Each row was made from one small tree. The marks that hang from a mark follow it in brackets, in alphabetical order. Every link used is in the known rows. Write each row's tree.
Known rows:
kilug(zefiga(tamum tono(roped(mani)))): [  8 -26   5 -38  17   3  14  -5   5   4  33 -18  23  40  10  31 -18   7
   1 -31 -18  13 -14 -34  -8   6   4 -13   4  24  -2  11  25   6  59   5
  18  -1  -5  -9  -7   2  -5  -1  16   6  -3  -5  28 -30  26 -16 -23  18
  24]
mulon(tamum tono(kevak pote roped(mani(mozu)))): [  7  14  -7  20 -16  11 -21 -11 -19  28 -17  -8  31  -8 -14 -14  -2   5
 -22  20  13  -2  -3  -1  22   5   4  -4  16  44   2  -8  -1  -3 -18 -30
   3  -8  -2  -3 -11  -8 -37 -12  -5 -17 -15 -25   4  18  10  -1 -16 -20
  -8]
fasi(tono): [-15  24 -15   4  -2  -6  16   5  14 -29  17   6 -25   5 -18   3   0   2
  26  11  15 -14  12   2   5   9  -3  15 -16  -2  16   7  12  -3   8  19
  -8 -16 -19  13  27  17  20  14  15  -3   8  29 -22 -20   0   6   9  14
 -21]
mani(mozu mulon(tamum tono(kevak)) roped zefiga): [  6 -30  -4  34  22   5 -32 -46 -16  23 -23 -11   2 -26  10 -29  21 -12
 -32 -33 -37 -12  16 -10  20  11  24   9 -13 -46  -9 -11  -9  23 -23  10
  -9  -2   7   8  18   9   0 -20 -26  11   0   0 -22 -12 -19  19  25 -29
   1]
fasi(nuvag(feri) tono(pote(vobul(roped(mani))))): [  5  27 -12 -29   9 -26  20  48 -29  -8  -6   6  14  37 -17 -23 -11  14
  26  16  45  47 -24  15 -27  20 -13  -7 -37  27  -1   0  -9  -7   8  32
   8  -4  30  -3 -19  14  -4  19  18  13 -17  -9  -4  36   6  -2  -4  21
 -43]
kilug(zefiga(tamum(mulon(tono)))): [ 16 -12   6   5  28 -10  10  -7  17  -4  40   2 -11  19  -1  36  12  13
  14 -22 -21 -10  -6 -32  11 -20  26   0  -7 -33  -4  20  30   2  29  10
   6  -1  -7 -16  31  37  49 -20  -7  -2  23  -5 -14   5  24  12 -13  21
  19]
mani(mozu(zere)): [-30  -3 -18  -1 -13  39  15  -9  41 -12  -1  25 -38  -8 -23  20  -8 -16
  11  -5  23 -12  27  13  -4 -24  -2  -5  16 -24 -13   4 -18   2 -13 -19
  15  -9 -15   2  15 -26  19  -1  -9  -7  16  30  20 -28 -31  -3   4  13
 -14]
zefiga(tono): [-12   7  -9 -14  -6   9  16  -2  33 -21  14  -1 -10  12   7  16   9   2
  15   2   6 -13   2  -1  -2   0 -10  13  12  -6  12  10   9  -1  24   4
 -13  -5 -29   0  21   1  28  12   6   7  16  32 -15 -37  -4  -2  -1  10
   1]
roped(mani(mulon(tamum) zefiga(tono))): [  2 -38  12 -10  22   7 -21 -36 -11   0   6 -28   0  -6  35  22  11  -9
  -2 -11 -30   7   4 -17 -19 -11  12  17   5 -17  22  15  -3  19  19  10
  10  15  -8  -4   2  12  12 -32  17  20  21 -13   3 -29  16  -5  31   1
  16]
zefiga(tamum(mulon) tono): [  1 -26   4 -25  -3  -9   3   1  27 -17  34 -18   0  23  22  45  36   4
  30  -5  -3  -5  -3 -30   9  -9  11  18   2 -27   9   9  30   9  25   7
   5   3 -13 -23  18   6  44  -4 -12   3  40  19   5 -22  -4  -4   0  33
  13]
vobul(feri roped(mani)): [ 20   7   4 -27 -19  11  27  18  -9  -9 -10  24   9   6  -7  11   0  -9
  -5 -11  29  38 -31  29   5   3  -9 -21   7   0  -8  11  -8 -33  11  15
   5 -13   2  18 -33 -16   0   1  14 -10   8   5  20   0  24 -13   0 -21
  -2]
mani(mozu mulon(tamum) roped zefiga): [ -3 -57  12  29  11  10 -10 -34  -3  12 -24 -11 -20 -32  33 -18  17 -50
 -20 -44 -43   1  41 -10   0   7  12  -6 -13 -69  -4   1 -20  14  -9  24
  18  17  11  21  16 -24  16 -12 -14  14   6  17   2 -33 -40  10  29 -18
  -6]
mani(mulon): [-12 -10  17  12  -5  18  18   3  16 -27   1   7 -24 -24  16   9   9 -10
   1   1 -18  -7  11  11   1 -13  -9  10   0 -28  10  16  -4  -9   7   8
 -12  20  -8  19  22  -3  23   5   7   3   5  17 -22 -18  -8   2  25   4
   6]
fasi(nuvag tono): [ -3  24 -27  -6  10 -10  25  14  -5 -33  16  11 -37  10 -28  -5   9  10
  36  19  21   2  10   4  -1  18 -13  18 -39  -7  19   6  10   5  -5  42
 -17   4  -2   9  24  24  17  19  15  -6  -9  23 -25  -2   7  -5   1  19
 -28]
vobul(roped(mani(mulon zefiga(tamum)))): [ 12 -57  16 -18  10   5   7 -13 -21  -5   5  -6   8   4  30  16  -8 -22
 -25 -32 -35  20  -1  -6  -1   3  27 -12   5 -18   1   1   2  11  22  14
  21  16  11  -1 -22   0  -3 -13   9   8  -2  -6  29 -20 -15  -3  20  -4
  15]
mulon(tamum tono(kevak roped)): [ 30  33   3   7  -6 -10  -2 -26  -5   0  10   4  20 -16 -14  -3  17  12
  -9  27   2 -20 -32  -6  25  17  10   6  -7   8  12   6  16  -9  -6   4
 -18 -25 -20  10  -5  25 -17 -13 -17 -26 -10  -7 -14  21  31  11 -12 -27
   3]
mozu(mani(mulon(tono(kevak)) zefiga)): [-19   4  -9  41  30   4 -23 -24  -7  -6   2   7 -27  -8  -6 -10 -22  23
 -30  -6 -13 -32 -10   8 -15  -7  14  15   8  16  12  -2 -10   9 -29 -13
 -50  19   1  -3  -2  29   2 -13  10  18 -13  -6 -18  -7   7   7  18 -17
  21]
tamum(mulon(tono(pote(vobul(feri))))): [ 13  33   5   2  -7 -23  -2  37  12  11  -7  14   0   9   2  -5  25   8
  36  19  22  16   2  17  -7 -13 -14   8   7 -18 -15   9   0 -16 -15  -1
   4 -11  19  -5  21   5  39   3  -2   9  22  -7 -29  48  18   0  -2   9
   1]
roped(mani(mozu mulon(tamum))): [-10 -39  23  10 -11  34  -2 -23   8  -4 -10 -16  -9 -24  19  22  23 -23
  -3   2  -4  19  13  -2  -6 -29  10   2  11 -24  14  22  -8   4  -2   3
  18  18 -10  17   2  -4  12 -19   8   9  26   4   0 -19   6   1  29  -3
   1]
tamum(mulon(tono(pote))): [ -1  30  -3  24  -8 -12  -4  18  15  -2  10   6 -15  -3 -12   6  12   0
  19  14  -4 -20  16   0  15 -19  -9  18   8  -5   6   8   9  -9  -9 -12
 -10   4   1  -7  39   9  33   0  -3 -14  11  -1 -28  24   7   6  -8   8
  -3]
roped(mani(mozu)): [-23 -10  -3   3 -11  43  23  -5  15  -4  -1  13 -20  -1 -10  17 -14  -9
   0  -4  20  16  18  15  -5 -20 -10  -1  18   1  -1   3  -6 -23  -7 -12
  13  10 -12   7  13 -19  20  -3  19  -2  14  30   2 -24  -8 -11  11   6
  -8]
mulon(tamum): [ 13   6  14   2 -10   7  19 -15  20 -24   9  11  -9 -26   7  34  18 -22
   5  16   1  -1   2   5  -3  -4   7   2   9 -30  21  30   9 -18  11  14
   5   4 -28  11   5  12  21 -11   3 -25  15  12  -7 -21  16  10  13   5
  -9]
vobul(feri roped): [ 21  11  -3 -14 -18   5  31  18   4 -12 -11  26   0   0   5   5  11 -16
  -5 -13  20  23 -19  22  14  17  -4 -17  -1 -21 -19  20  -8 -30   1  22
  -6 -15  -5  17 -25 -18   9  11  -3 -17   7  18  12  -9   9   0  -6 -20
  -7]
zefiga(tamum(mulon) tono(kevak roped)): [ 12  -8   6 -28  -9 -27  -2   8  -6   7  27 -25  29  18  21  11  26  24
   7  -2  -6 -11 -27 -38  26   0  -2   0 -12   9  -1 -18  20   1   5  -1
 -11 -11   8 -22   1  -1  11   2 -25 -14   6   7  19   3  -4  -5 -23  19
  31]
roped(mani(mozu zefiga)): [-21 -18 -10   6   7  36  18  -9   3   5   1  16 -31  -3   3   9 -36 -12
 -14 -27  -6   9  34   9 -22 -21  -2  -7   7  -6  -4  -8 -12 -10  -9 -10
  14  19   0   1  15 -25  20 -14  21  -1   8  20  15 -31 -28  -9  15   1
   2]
mozu(mani(roped) tono(kevak pote)): [-32  30   8  39 -14  -2 -19  15  10 -11 -18   4  -1   2 -50 -29 -40  -4
 -34   4  23 -34  -9  18  -8   8 -14 -16  28  52   9 -23 -14 -10  -6 -21
 -35  24 -15 -14 -24  -3 -44  40   3  -3 -17   5  -5 -11  -5   1 -26  -1
 -12]
mani(mozu(zere) mulon(tamum tono) roped): [ -8 -35  -7  14  -7  21 -31 -53  21   6 -17  -8 -24 -18  -8   4  45 -36
   5 -12 -10 -13  18  -2  29  -4  24  11   3 -66   0   8 -10  32  -3   5
  28 -16 -13  23   9   2  -3 -15 -20  22  22   8  -2  -5  -8  15  12 -18
 -14]
mulon(tamum tono): [ 18  18  -1   6   1   5   6 -31  26 -21  14   7 -13 -16  -7  24  29 -15
   8  23   8 -14  -6   7   0   4  22  15   4 -34  23  35  19  -6  11  13
  -2 -11 -40  13  13  31  24 -21   2  -8  21   9 -29  -4  32  10   7 -13
  -6]
tamum(mulon(tono(pote(vobul) roped))): [  7  19  15  -1  -6 -25   0  32   4  22   1   0   9   1  -7 -23   6   2
  23  27   2 -17   2  10   9  -8 -28  -5   5   4  -6 -12   7 -14  -3 -11
   3 -16  18   1  43   8  14  22 -10   1  -6  -7 -21  65  -6   8 -20   5
   3]
fasi(nuvag tono(kevak pote)): [ -6  47 -26  17   1 -25   3  38 -31 -18   5  14  -3   8 -27 -21 -11  28
  17  25  20  -2  13  -9   2  19 -20  14 -26  39   5 -16   3   6 -24  15
 -37  17  10 -14  16   6 -15  23   7 -24 -30  -8 -20   7   2  -7 -11  21
 -37]
tono(kevak pote(vobul) roped(mani(mulon))): [ -9   5  36   0  -8  -2  -4  34 -30  18 -16  -4  44  -9   4 -31 -25  17
 -18  23  -2  15  -9  15  -8  -9 -39 -13  18  48 -16 -24 -10 -17  -5 -19
  -7  12  25   0  -1 -14 -38  21   9  -1 -41 -25  -2  38  -7  -8   8   5
  12]
pote(vobul(feri roped(mani(mulon(tono) zefiga)))): [ 24 -14   1 -26  26  -9  -6   3 -21  10 -21   7   9  15  14 -21   2  -1
  -4 -18   0  32 -22  30 -12  -1   6  -9   0 -16 -22  -2 -11  -2  -1  24
   6 -22  18  21 -14  20   4  -4  10  42   5 -16  -5  23  24   3  17 -36
   7]
mozu(mani(mulon(tamum tono)) zere): [-15  -9   1  16   5  15 -33 -48  32 -24  11   4 -41 -14 -21  32  26 -12
  10  25  11 -27 -15   7 -10 -20  33  13  19 -18  27  35  -1  25  -9 -13
  -5   2 -26  12 -21  38   1 -30   0  21  25 -10   4   6  43  12  10  -5
   5]

Which tree is each row?
[ 14 -30 -10 -31  12   0  -7  -4 -21   6 -18 -11  10  21  31  -4   7  -7
  -8 -40 -11  29 -17   3  -4  10  -4  -5  -1  -8  -8   3 -19   8   5  21
  -1  -2  16   7 -31 -13   1 -10  13  31   8  -7  24 -22   7 -13  13 -30
  17] -> vobul(feri roped(mani(mulon zefiga(tono))))
[  5  -5  17 -23  -6 -39 -13  40  -3  23  12 -26  54  26  22  -7  14  22
  12  12   7   0 -14 -31   6   2 -16 -11   9  24 -16 -25  18   1  11 -18
   0 -14  23 -39   4  -7   0  24 -30  -2  -3  -3  13  27 -17  -3 -21  35
  17] -> zefiga(tamum(mulon) tono(kevak pote(vobul) roped))
[ 34  27  10 -17 -12 -15  -4   9  -6  22 -12  -3  34   0  11  -7  14  -6
  13  36  27  33 -18  19 -20  13  -2  -7  14  13  -1  14   8 -15   8   5
  29 -21   8  18 -26  -1 -21  -9  17   5   0 -30  -2  50  53  -3  -8 -16
  -7] -> mulon(tamum tono(pote(vobul(feri)) roped(mani)))
[ -4  33  19  -2  -9 -15  16  38  -4   9  -8  16  36 -10  -1 -30 -28  11
 -18  27  12  -4  -3  12  -6   9 -35 -20  15  39 -18 -19  -6 -29  -1 -15
 -12  -6  11  -4   5 -18 -24  33  -8 -20 -37   2  -6  29 -13   1 -10   9
  -5] -> tono(kevak pote(vobul) roped)
[ -5   1  -7   7  15  -7  -4   9  11  -2  20  -7  35  28  11  23 -21  21
 -12 -21 -11  -4   4 -40 -11   2   8  -4  22  29 -17   5  13  11  37 -11
 -16  17 -14 -50  -3  -2  -2   4 -11 -10  -8 -14  -1 -46   6   4 -16  39
   4] -> kilug(zefiga(tamum tono(kevak pote)))
[ -7 -78  -6  14  14  15   2 -23   7  14 -10  -9 -17 -14  44  -7   2 -46
 -18 -54 -51   7  51 -16   1  16  22   2  -7 -62 -15 -12 -10  25   7  17
  25  27  16   4   6 -32  11   5 -10  20   3  25  13 -52 -62   6  24   4
   0] -> mani(mozu mulon roped zefiga(tamum))
[  6  54 -10  -2  -9 -38   1  52 -22  10 -15   7  27  13  -5 -41 -13  27
  13  26  30  18  -5   4  -4  25 -29 -11 -16  40 -24 -18  -1 -14 -12   8
 -14 -31  21  -3 -13 -18 -25  33  -3  -5 -28  -9  -5  28   7   0 -12   1
 -19] -> fasi(tono(kevak pote(vobul(feri)) roped))
[ 18  -8   8  11  -6  -2  -6 -28   3  -3   0 -14  -2 -29  12  -2  43 -12
   1  17 -26 -18  -8  -4  24  14  12  18 -11 -27  24  23   8   5   8  12
  -4  -5 -16  31   5  24   1 -13  -4   5  -6  -5 -20  18  23  11   0 -30
  12] -> mani(mulon(tamum tono(roped)))
[  8  43  -1  22 -13 -28 -12  24 -17  20   2   1  15  -7 -16 -22   3  28
  -2  16  -6 -33 -12 -10  35   2 -26   4  -9  30  -3 -24   8 -16 -20 -22
 -25  -5  17 -14  27  -2  -5   2 -20 -30 -22 -21 -12  49  -4   0 -30 -11
   9] -> tamum(mulon(tono(kevak pote roped)))
[ 27  11   6 -15  -4   4   3 -28  -1   4  10  -5   4  -9  -9  10  15  -9
   0  23  -1  -1 -24   3  12   7   9   6   0   6  21  15  18 -15  13   3
  15 -13 -16  23  -5  21 -13 -20  13 -10  -2 -11   1  22  45  -3  -9 -25
   8] -> mulon(tamum tono(roped(mani)))
[-18 -32  -6   9  12   1  -7  -5  23  -2   6 -14 -35   3   3  17  -1  -9
  11 -27 -20 -20  35 -17 -13 -22  31   1 -11 -31   3  -6  -2  24  -6 -11
  15  14  -9 -22  12  -1  33   1 -21   8  47  18  10 -26 -46   5 -13  18
   8] -> mani(mozu(tono) zefiga(tamum(mulon)))
[  8 -17  44  -8  -8  -6  -5  11 -14  12 -18 -21  31 -19  19  -8   5 -21
  -5  27 -11  24   0   5 -16  -6 -17 -18  17   8   9  10  -2  -7  14  -4
  30  13  19  20  -8  -7 -24  -2   9   6 -14 -28  -2  38  12   0  15   7
   3] -> tono(pote(vobul) roped(mani(mulon(tamum))))
[ -1  38   5  18 -16  -5  13  30 -14   8  -6  17  24 -17  -4 -18 -30   7
 -22  14  -1 -15   1   4  14  15 -34 -12   9  43 -10 -16  -2 -27 -11 -20
 -23  13   6  -8   1 -33 -30  16  -5 -37 -41  -3   3   7 -15  -2 -16  -1
  -4] -> tono(kevak pote roped)
[-37  -3 -19  19  -5  33 -38 -13  -5  16 -18   1  -3  -3 -24   5  -9  21
  -7   6  15 -11  17   4  11 -30   0  14  27  30 -15 -18 -22  25 -32 -48
  -4   2   8 -18   3 -11 -33 -10  -3  12  -3 -23   1   5  -6  -5   6  -1
  -8] -> roped(mani(mozu(zere) mulon(tono(kevak pote))))
[-19  39  -3  -3   8  -8 -25   9 -26   7 -14   4  -1   6 -46 -16 -74  21
 -17   2  -2 -30   7   6 -16 -13 -12 -21   8  73  -4 -33 -17   7 -14 -47
  -4   4   0 -28 -32 -21 -69  -1   1 -22 -26 -34  40  13 -15  -7 -29   0
   6] -> mozu(tono(kevak pote roped(mani(zefiga))) zere)
[ -6 -34   8   2  24   0 -15  -3  -2   8   4 -15  12  13  30   1 -15  -6
   5   4 -24  14  24  -1 -34  -2  29  13  23  -2  -1  -2  12  29  19  -4
  23  25  15 -14   8  17  -4  -6  20  34  -2 -22 -13   4  -2   7  28  15
   0] -> roped(mani(mulon(tono(pote(vobul))) zefiga(tamum)))
[-43   2 -20  -2 -12  32  -1 -11  49 -24  -8   8 -46   3 -48  14 -15  -8
  18  -2  29 -28  23  16 -11 -25   6   0  12  -4  -1   2 -23  19  -8 -28
   8  -9 -35  -2   2  -7   3  19 -15   4  29  27  13 -28 -25   5 -16   5
 -15] -> mani(mozu(tono zere))
[ 10  33 -21 -17  10 -39  22  52  -9 -13 -10  13   3  32  -5 -26   0   8
  27  16  37  26 -11  13 -20  34 -16  -6 -48   7 -10   3  -9   1   3  41
  -3  -3  29  -2 -10  10  12  32  -1  11 -18   5 -16  30 -12   6  -9  24
 -46] -> fasi(nuvag(feri) tono(pote(vobul(roped))))
[  6  30   1  15   6  -8  -4  -1  -1 -10  18   9  -1  -3 -20   7  16  31
   3  14   8 -22 -24   0  23 -21 -10  13  -6  -3   2  -5  15 -18 -19  -7
 -34 -13 -10  -6  37  31  31  -9 -12 -24  13  -2 -32  28  17   5  -4   2
  14] -> tamum(mulon(tono(kevak)))
[ 17 -18  14 -17 -16  11  14  11 -18  -7 -14   9   8  -1  11   6  13  -8
  -9 -17   7  42 -23  22  15   1  -8 -12   0 -13  -7  14 -13 -22   0  20
   4  -1  15  25 -36 -14  -4   1  13   7   5  -7  17   1  21 -14  18 -25
   9] -> vobul(feri roped(mani(mulon)))
[ 16 -19   5 -21  12   4  21  -5 -10   9  21   0  -2   5  20  14 -35 -10
 -10 -18 -30  15   7 -14 -13  12  13  -7  -4   8   8  -6  11  -7  24   6
  27  18   9  -1 -24 -16 -13 -15  22 -15 -10  -5  36 -17 -12 -14   4  11
  22] -> tono(roped(mani(zefiga(tamum))))
[ 27 -49  19 -41  14  -8   7  10 -18   9  -6  -1  22  16  48   4   5 -13
  -4 -31  -8  59 -16   9 -27   2  22 -17   7 -34 -24   4  -5   6  17  31
  34  -5  27   5 -45  -2   3 -10   9  27  12 -13  24  -3   7  -5  27  -5
  15] -> pote(vobul(feri roped(mani(mulon zefiga(tamum)))))
[ 12  10  -4   5 -11  14  -9 -30 -13  25  -2  -9  18  -6 -18  -4  16  11
 -18  13  18   0 -22  -4  20  -2   8  -3   1  26   5  -3   2  -8 -22 -15
   2 -22 -10  13  -8   8 -24 -13  -5 -12  -2  -8   5  15  19  -1 -11 -28
   1] -> mulon(tamum tono(kevak roped(mani(mozu))))
[  2  42 -33  -1  15 -12  35  17  -1 -35  17  12 -40  16   1   5   8  21
  39  14  20  12  -7   0 -25  28   1  32 -68 -13  19  19   4  -7  -6  47
 -20  11  11   7   2  14  34   6  14  -3   3  19 -22  -5   2   0   5  23
 -29] -> fasi(nuvag(feri) tono)
[ -5 -22  12  -3  16  -6 -15 -13 -31   2   1 -25  11   1   7  -6 -29  19
 -20 -12 -37  -7 -11 -18 -13   3  19   1 -15  30  13 -20   0  17  -2  -8
  -7  20   0  -9 -36   6 -48  -2   2   5 -15 -25  21  -9 -11  -4   1  -6
  27] -> mozu(tono(kevak roped(mani(mulon zefiga(tamum)))))
[-16 -26 -10  18  10  21  15 -11   9  11 -16  15 -27 -13  10 -20 -24 -38
 -23 -50 -25  -3  45   6   0   9 -10 -10   2 -42 -14 -19 -17  -4  -2  12
   8   8   6   9  26 -35  14  10  -1   0  -2  40   5 -37 -57   3   9  -4
  -7] -> mani(mozu roped zefiga)
[-46 -12 -12  15 -22  14 -20  10  24   1 -30  -8 -26 -16 -24 -18 -11 -12
   8   3  -7 -39  42   3   7 -15 -10  -6   6  13  -8  -9 -36  29 -16 -37
  12  13   0   0  -8 -37 -35  30 -19  17  -8  -2  22  -3 -50   0 -23  -8
 -10] -> mani(mozu(tono(pote roped) zere) mulon)
[-14   9 -33  -8  18  16 -19 -29 -17  30  -3  12 -16   5 -31 -17 -43  23
 -12 -14   6 -22   4   2   3 -11   4 -11  -5  31 -24 -33 -14   9 -32 -36
   4 -20   9 -10  -6 -11 -32 -19  -4  -7 -14 -10  38  10 -17 -12 -18 -20
  14] -> mulon(tono(kevak roped(mani(mozu(zere) zefiga))))
[ 11  37  -1  32  -9  -3 -13  -9   1  -6  -2   5  18 -20  -8  10   8  10
 -14  28   7 -17  -5  -3  12   9  12  13  16  15  10  14  14  -5  -8 -12
 -25  -3 -27 -13   4  18  -9 -13  -7 -29  -6 -18 -30   3  26  14  -4  -5
 -16] -> mulon(tamum tono(kevak pote))
[  5  -3  -8 -30 -13  -8   6  -2   7  -1  20 -15  34  18  16   8   5  16
  -2   2  -2 -11 -24 -27  12  30   5   6  -1  25  -1 -12  20   8  24   2
 -13 -11 -12 -14 -12  -1 -16  15 -14  -6 -13  18  23 -29  -4  -6 -16   7
  14] -> zefiga(tamum tono(kevak roped))
